Every row comes from one small tree of marks. Brackets hold a mark, then the marks that hang from it, in the order of their numbers. Every link used is in the known rows. Which tree was each row made from?
Known rows:
[Z911 Z375]: [-1.13 -5.73 -2.88 -2.41 -4.62  0.48 -1.80  3.36  3.58 -0.76 -2.94 -1.75
 -7.39 -2.63 -3.29  1.98 -1.56 -3.45  1.98  0.79  1.54 -0.28  3.53  1.82
 -1.44]
[Z911 Z375 [Z847 Z471]]: [-4.91 -6.60 -1.45 -1.69 -6.42 -2.05 -0.05  2.29  5.45 -3.51 -2.21 -0.83
 -6.03 -0.63 -3.71 -0.91 -2.81 -2.52  3.57  1.10  0.11 -1.38  3.43  2.85
 -1.25]
[Z927 [Z954 [Z748 [Z26 [Z404 [Z158 Z375]]]]]]: [-2.19 -2.49 -1.92 -2.63 -4.06  4.58 -0.63 -2.04 -1.29  0.29 -3.02  2.89
 -5.91  0.68 -3.81  2.82 -2.02 -0.87 -3.20  4.51  0.77  1.20  3.91  0.21
  1.26]
[Z212 [Z26 Z927] Z788 [Z954 Z748]]: [-3.13 -6.06  0.01 -2.84 -2.03 -0.12  0.96 -1.06  4.81 -1.78  1.49  0.86
 -4.09 -0.23 -3.52  1.17 -1.33  0.85 -3.04  0.63  1.91 -3.81  5.12 -2.12
 -2.07]
[Z911 Z847]: [-5.74 -4.89 -2.11 -1.89 -3.05 -0.18 -3.63  0.16  5.00 -3.21 -2.04 -1.56
 -6.03 -3.02 -3.76  1.27 -2.26 -4.22  2.43  1.70  0.86 -2.05  3.11  0.74
 -1.58]
[Z404 Z158]: [-2.95 -4.09 -1.14 -1.67 -3.23  2.04 -3.76  0.78  2.15 -0.93 -4.56  0.70
 -6.94 -2.57 -4.69  2.91 -3.16 -4.73  1.05  1.08 -0.52 -1.11  3.57  0.18
  0.55]
[Z26 [Z404 Z158] Z927]: [-3.66 -0.75  0.00 -0.39 -5.58  1.50 -0.16 -0.30  0.71  2.17 -4.43  3.63
 -4.16 -1.26 -5.47  1.92 -3.85 -4.20  1.96  2.73  1.08 -0.03  5.39  2.57
  1.37]
[Z748 [Z954 Z927]]: [-2.68 -5.43 -2.57 -2.67 -2.90 -0.19 -2.86  0.41  3.75 -1.53 -0.54 -2.09
 -1.58 -2.45 -1.14  0.93 -4.40 -6.37  2.46  0.66  1.33 -1.02  2.36 -0.61
 -0.82]
[Z164 [Z471 Z375]]: [-1.23 -4.36 -1.13 -0.28 -1.51  0.86 -2.46  3.10  4.88  0.57 -4.16 -0.33
 -7.66 -2.39 -3.14  1.33 -3.34 -3.46  2.45 -0.27  2.15 -0.57  2.89  0.76
  0.04]
[Z954 [Z748 Z26] Z927]: [-6.34 -4.04 -2.25 -2.79  0.07  0.29 -1.49 -1.59  1.59 -2.40 -0.13 -2.15
 -3.81 -1.07 -2.18  2.28 -1.16 -2.68  2.44 -1.56  1.32 -0.06  2.63 -1.12
  0.78]
[Z911 Z375 [Z847 Z158 Z471]]: [-5.41 -5.49  0.25 -0.10 -7.11 -0.86 -0.37  2.85  4.16 -3.12 -3.86  0.14
 -5.86  1.22 -3.82  0.08 -4.21 -1.36  3.40  1.09 -0.11 -1.16  3.61  3.23
  0.06]
[Z164 Z471]: [-3.63 -3.69 -0.74  0.94 -2.02  1.00 -3.68  2.10  4.73 -0.14 -2.79  0.11
 -6.21 -2.61 -2.50  0.92 -3.60 -3.99  2.75 -1.50  2.12 -1.83  4.39 -0.41
  0.88]
[Z212 [Z26 Z404 Z748 Z927] Z788 Z954]: [-3.25 -3.60  1.51 -1.73 -4.35  0.90  2.60 -0.71  6.07  0.58  1.10  3.74
 -1.20 -0.17 -4.20  1.14 -1.94  2.94 -3.00  4.14  3.82 -1.04  5.82  0.58
 -1.35]
[Z788 [Z212 Z26]]: [-3.11 -6.63 -1.77 -2.20  0.13 -0.08 -0.93  1.24  5.18 -1.73 -1.35 -2.34
 -4.04 -3.16 -2.85  2.91 -1.04 -3.79  0.56  3.35 -0.80 -0.73  4.33 -2.39
 -0.87]
[Z748 [Z26 [Z404 [Z158 Z375]] Z927] Z954]: [-0.98  1.03  0.46 -2.43 -6.27  2.56  0.24 -1.34  0.79  0.95 -1.84  4.17
 -1.48  1.03 -2.70  1.38 -4.09 -5.10  0.05  6.12  0.92  1.82  2.28  1.36
  0.03]
[Z954 [Z748 [Z26 Z404]] Z927]: [-7.36 -3.54 -2.03 -1.86 -1.41  0.67  0.53 -1.81  1.10 -0.76 -0.11 -0.50
 -2.73 -0.55 -2.69  2.16 -0.58 -1.80  1.73 -0.36  2.53  0.59  3.99  0.73
  2.35]
[Z927 [Z954 Z748]]: [-2.79 -5.48 -3.66 -2.07 -2.05  3.02 -3.68  0.26  1.66 -0.99 -2.88 -1.73
 -6.62 -2.06 -2.93  1.39 -2.62 -1.12  0.32  1.60  1.81 -1.56  4.20 -0.97
 -0.77]
[Z212 [Z26 [Z404 [Z158 Z375]] Z748] Z788 [Z954 Z927]]: [-1.67 -6.72  0.45 -3.23 -4.17  0.17  3.80 -2.12  4.86  0.23  0.90  4.29
 -2.39 -0.50 -4.84  3.32 -2.78  1.39 -6.79  2.06  1.63 -0.17  4.92  0.03
  0.08]
[Z788 [Z212 [Z954 [Z748 [Z26 Z404]] Z927]]]: [-5.04 -7.55 -2.70 -3.18 -1.30  1.03  1.03 -2.00  2.31 -2.00  1.17 -2.39
 -1.51 -0.95 -1.12  1.45 -2.21 -3.01  0.82  2.62  0.48  0.67  4.90 -2.00
  1.40]
[Z954 Z748 Z927]: [-5.25 -6.35 -3.47 -1.99 -0.75 -0.32 -1.22 -0.58  2.39 -1.26 -1.41 -2.86
 -5.16 -2.46 -3.34  1.82 -2.29 -2.68  2.36 -3.04  1.98 -1.30  3.96 -0.22
  0.65]
[Z26 [Z404 [Z158 Z375]] Z748 [Z927 Z954]]: [ 0.15  0.02 -0.82 -1.08 -6.61  3.68  0.67 -1.13  0.71  3.74 -4.40  4.78
 -3.94 -0.57 -5.34  1.52 -5.59 -0.15 -0.86  5.67  2.69  2.67  4.62  2.76
 -0.38]
[Z212 [Z26 Z404] Z788 [Z954 Z748 Z927]]: [-5.28 -8.90 -1.22 -2.84 -2.06 -1.10  3.06 -1.84  4.42 -1.38  2.62  0.85
 -2.25 -0.59 -3.33  2.07 -0.57  0.83 -4.61 -0.45  2.16 -3.26  6.30 -1.24
  0.56]
[Z788 [Z212 [Z26 Z404 Z748] Z954]]: [-2.87 -7.28 -0.77 -2.12 -2.28  2.31  0.78  0.03  6.25 -1.00 -0.26 -0.59
 -2.31 -2.21 -2.70  1.48 -1.55  0.75 -1.17  5.86  1.64  1.26  5.50 -1.03
 -0.27]
[Z26 [Z404 Z158] Z748 Z927]: [-3.99 -0.14  0.44 -0.04 -5.73  2.71  0.33 -0.90  1.36  2.50 -4.74  3.84
 -4.15 -1.09 -5.54  1.78 -4.28 -0.40  2.72  3.29  2.45  1.78  4.81  3.06
  1.66]
[Z471 Z375]: [-0.66 -5.09 -2.48 -2.59 -1.51  1.17 -2.62  2.91  4.36 -0.26 -4.38 -1.92
 -7.33 -2.78 -4.31  2.53 -1.52 -3.22  1.50  1.88  1.76 -0.05  2.22  1.42
 -1.60]

Write each row's tree:
[-2.69 -6.97 -1.29 -2.98 -0.78  0.44  0.90 -1.15  4.12 -1.97  0.34 -2.21
 -3.40 -1.33 -2.29  0.76 -2.12 -1.67  0.32  2.67 -0.21 -1.19  4.92 -3.15
 -1.85]
[Z788 [Z212 [Z26 Z927] [Z954 Z748]]]
[-4.52 -2.29 -0.43 -2.94 -4.79  1.51 -1.19 -2.06  0.13 -0.98 -0.97  2.45
  0.00 -0.01 -1.54  2.09 -3.92 -6.32  0.91  3.95 -0.61  0.98  2.33  0.20
  2.14]
[Z748 [Z26 [Z404 Z158]] [Z954 Z927]]
[-3.25 -7.58 -2.54 -3.68 -0.18  2.61 -2.54 -0.44  3.61 -3.78 -0.37 -3.59
 -5.02 -1.26 -1.13  1.38 -1.73 -2.52  0.92  3.32 -0.35 -0.25  3.53 -3.56
 -0.38]
[Z788 [Z212 [Z954 [Z748 Z26]]]]
[-3.84 -3.51 -2.49 -2.94 -1.25  3.56 -3.84 -0.77  0.90 -2.14 -1.55 -1.01
 -5.16 -0.50 -1.72  1.65 -1.62 -1.31  0.21  2.97  1.14 -0.31  3.01 -1.84
 -0.62]
[Z927 [Z954 [Z748 Z26]]]
[-3.45  1.03  0.98 -2.12 -6.28  2.66 -1.06 -1.57  0.16  0.32 -2.21  4.09
 -0.78  0.97 -2.23  1.04 -4.18 -5.33  2.06  6.46  0.11  1.15  2.65  1.10
  0.92]
[Z748 [Z26 [Z404 Z158] Z927] Z954]
[-1.99 -3.66  0.49 -2.46 -2.57  0.48 -1.14  0.10  5.00 -1.56  0.63  0.57
 -2.23 -1.42 -2.91  0.69 -1.86 -3.23 -0.88  2.15  1.29 -1.63  4.07 -1.07
 -3.16]
[Z212 [Z26 Z927] Z954]
[-4.12 -2.50 -0.21 -0.69 -2.44  0.67  3.07 -0.42  4.46  1.69 -1.54  0.96
 -1.19 -1.64 -3.80  1.67 -2.33  0.40  2.28  5.56  2.06  2.45  5.45  0.63
  0.21]
[Z788 [Z212 [Z26 Z404 Z748 Z927]]]
[-3.05 -0.98 -0.22 -1.06 -4.17  1.30  0.71 -0.28  1.97  1.85 -0.83  3.09
 -0.62 -0.80 -3.51  1.13 -2.06 -2.31 -1.23  5.46  1.99 -0.30  5.64  0.96
 -1.33]
[Z212 [Z26 Z404 [Z927 Z954]]]
[-3.99 -4.95  0.01 -2.07 -1.23  0.35 -0.46  0.66  6.66 -1.40 -0.66  1.04
 -4.66 -1.78 -4.34  3.11 -0.61  2.57 -1.89  1.71  2.48 -1.36  3.92 -0.84
 -0.80]
[Z212 [Z26 Z748] Z788]
[-3.38 -2.13  1.09 -1.73 -5.04  0.67  2.48 -0.79  5.30  1.07  0.39  3.57
  0.22  0.20 -2.95  0.96 -2.76  1.93 -0.87  5.55  3.96 -0.39  4.31  0.81
 -0.57]
[Z212 [Z26 Z404 [Z748 Z954] Z927] Z788]
[-4.31 -5.22 -1.04 -1.20 -6.37 -0.03 -2.02  2.06  3.03 -2.63 -3.78 -0.64
 -7.31 -0.84 -3.59  2.16 -3.26 -2.86  2.38  1.80  0.27 -0.57  3.18  2.62
 -0.88]
[Z911 Z375 [Z847 Z158]]
[-0.74 -1.87 -2.08 -1.47 -5.63  3.02  1.17 -1.84 -1.25  2.98 -4.01  3.49
 -5.68  0.07 -5.19  1.66 -4.36 -1.31 -1.47  3.43  1.89  0.39  5.35  1.78
  0.31]
[Z26 [Z404 [Z158 Z375]] [Z927 [Z954 Z748]]]
[-0.71  1.53 -0.20 -2.12 -5.70  3.08  0.09 -1.47 -0.91  2.27 -2.65  5.27
 -2.42  0.69 -3.91  2.12 -4.04 -4.08 -1.72  6.67  0.66  1.94  3.78  1.43
 -0.55]
[Z748 [Z26 [Z404 [Z158 Z375]] [Z927 Z954]]]
[-6.25 -2.97 -1.51 -1.45 -1.93  2.82 -1.04 -0.55  1.56 -1.00 -1.75 -0.13
 -5.15 -0.27 -3.25  2.01  0.34 -0.35  1.40  1.71  2.86  0.27  4.12  0.73
  1.98]
[Z954 [Z748 [Z26 Z404]]]
[-4.67 -1.27  2.09 -1.06 -4.81  0.65  3.08 -1.55  3.02  1.92 -2.11  6.06
 -2.87 -0.05 -6.06  3.13 -2.68  2.14 -1.79  3.92  1.70 -0.12  5.53  1.58
  1.10]
[Z212 [Z26 [Z404 Z158] Z748 Z927] Z788]
[-4.42 -6.00 -1.14 -1.91 -3.32 -1.30 -0.81  1.75  6.16 -3.16 -3.49 -1.03
 -5.94 -0.73 -4.52 -0.46 -2.69 -2.41  3.37  1.99  0.43 -1.28  1.98  2.41
 -1.49]
[Z911 [Z847 [Z471 Z375]]]
[-4.93  1.16  0.24 -0.85 -3.58  1.54 -0.29  0.00  2.01  0.95 -1.27  2.27
 -1.79 -0.27 -3.32  1.48 -1.54 -3.53  2.79  3.80  2.68  1.01  4.11  1.89
  0.14]
[Z748 [Z26 Z404 Z927]]
[-2.17 -2.41 -0.81 -3.27 -4.88  1.31  0.16 -1.80  0.99 -0.31 -0.59  2.65
 -0.88  0.08 -1.97  2.41 -3.83 -6.10 -0.91  3.71  0.19  1.75  1.96  0.50
  1.05]
[Z748 [Z26 [Z404 [Z158 Z375]]] [Z954 Z927]]
[-4.63 -3.15 -1.49 -2.57 -2.65  1.12  1.81 -2.82 -0.46  0.05 -1.53  1.87
 -4.47  0.05 -4.14  3.41 -1.67 -2.37 -0.90 -0.18  1.06  1.42  3.34  0.86
  2.74]
[Z954 [Z748 [Z26 [Z404 [Z158 Z375]]]] Z927]
[-6.05 -0.18 -0.56 -0.94 -2.82  2.11  0.50 -1.35  0.76  0.45 -1.35  1.13
 -3.42  0.54 -3.50  1.20 -0.85 -0.89  2.87  2.09  3.25  0.62  4.39  1.52
  1.25]
[Z954 [Z748 [Z26 Z404 Z927]]]
[-4.94 -4.37  0.45  0.61 -4.34 -0.12 -0.93  1.69  5.52 -2.60 -3.55  0.58
 -5.26  0.93 -4.80  0.40 -4.46 -1.39  1.49  0.54  1.08 -1.53  3.13  1.99
 -0.20]
[Z911 [Z847 [Z158 Z375] Z471]]
[-4.98 -4.97  0.66 -0.33 -3.92 -0.20 -1.17  2.27  4.90 -2.72 -5.15 -0.06
 -5.69  1.11 -4.84  0.50 -4.29 -1.21  3.10  1.84  0.03 -1.07  2.18  2.79
 -0.04]
[Z911 [Z847 Z158 [Z471 Z375]]]
[-5.01 -1.29  0.10 -1.55 -3.94  3.03 -2.13 -0.52  0.74 -0.50 -3.30  3.06
 -4.43 -0.61 -4.15  3.15 -1.46 -3.84  0.44  3.90 -0.04  0.73  3.79  0.99
  2.23]
[Z748 [Z26 [Z404 Z158]]]
[-3.82 -1.16  0.64 -1.39 -1.98  0.82 -0.07 -0.22  4.78  0.00 -1.17  0.96
 -2.64 -1.58 -3.99  1.48 -1.80  0.57  1.85  1.99  2.79  0.89  3.31  0.52
 -1.46]
[Z212 [Z26 Z748 Z927]]
[-3.51  0.29 -0.20 -1.66 -4.02  2.46  1.84 -2.43 -0.62  1.29 -2.90  3.40
 -5.24  1.13 -4.91  2.49 -1.90 -1.30  0.13  2.24  1.72  1.47  3.81  1.67
  1.44]
[Z954 [Z748 [Z26 [Z404 [Z158 Z375]] Z927]]]
[-4.41 -5.34 -1.19 -1.10 -1.52  1.52  1.39  0.33  5.32  0.20 -1.76 -0.31
 -2.82 -2.50 -3.60  2.55 -0.90  0.83  0.62  5.12  1.73  1.90  5.33 -0.13
  0.99]
[Z788 [Z212 [Z26 Z404 Z748]]]
[-4.81 -2.61 -1.31 -2.62 -3.59  0.79 -0.94 -0.84  2.35 -1.04  0.82  0.38
  1.04 -0.50 -0.45  1.10 -2.72 -5.52  1.70  3.55  1.77  0.89  2.44  0.30
  0.96]
[Z748 [Z26 Z404] [Z954 Z927]]
[-2.75 -8.80 -2.22 -2.90 -2.12  1.43 -2.31  0.49  5.03 -2.60 -0.68 -1.39
 -7.24 -1.41 -3.48  1.54 -2.00  0.18 -2.12 -0.12  2.30 -4.14  4.96 -1.88
 -0.94]
[Z212 Z788 [Z954 Z748]]
[-1.33 -3.85 -1.66 -2.37 -5.78  1.86  0.82 -1.51  2.56  1.23 -2.37  2.14
 -2.22 -1.11 -3.23  1.74 -5.31 -2.20 -0.09  2.78  2.31  2.35  2.70  1.94
  1.21]
[Z26 [Z404 [Z158 Z375]] [Z748 [Z954 Z927]]]
[-3.98 -4.20 -1.31 -2.36 -2.64  2.22  1.01 -1.65  2.06 -0.73 -0.20 -0.76
 -2.25  0.13 -1.85  0.45 -2.42 -1.98  1.92  4.96  1.34  0.77  5.11 -1.14
  0.38]
[Z788 [Z212 [Z954 [Z748 [Z26 Z404 Z927]]]]]
[-3.01 -6.34 -1.08 -3.87 -3.56  0.77  2.44 -3.12  1.54 -0.92  0.83  2.96
 -4.09  0.84 -3.71  3.09 -2.44 -0.81 -5.14  0.74  0.94 -1.09  4.38 -0.81
  1.34]
[Z212 Z788 [Z954 [Z748 [Z26 [Z404 [Z158 Z375]]]] Z927]]
[-2.65 -2.56 -1.02 -1.26 -3.37  1.87  2.32 -0.82  3.10  2.27 -1.45  1.67
 -0.13 -1.42 -2.96  1.20 -3.62  0.42  0.51  8.19  1.56  2.39  5.86 -0.06
 -0.80]
[Z788 [Z212 [Z26 Z404 Z748 [Z927 Z954]]]]
[-1.63 -1.01 -1.41 -1.47 -3.73  2.80 -2.48  0.09  2.75  1.28 -2.97  0.87
 -3.14 -1.69 -3.15  0.40 -5.19 -0.58  2.44  4.08  2.98  1.23  3.71  0.85
 -2.18]
[Z26 Z748 [Z927 Z954]]
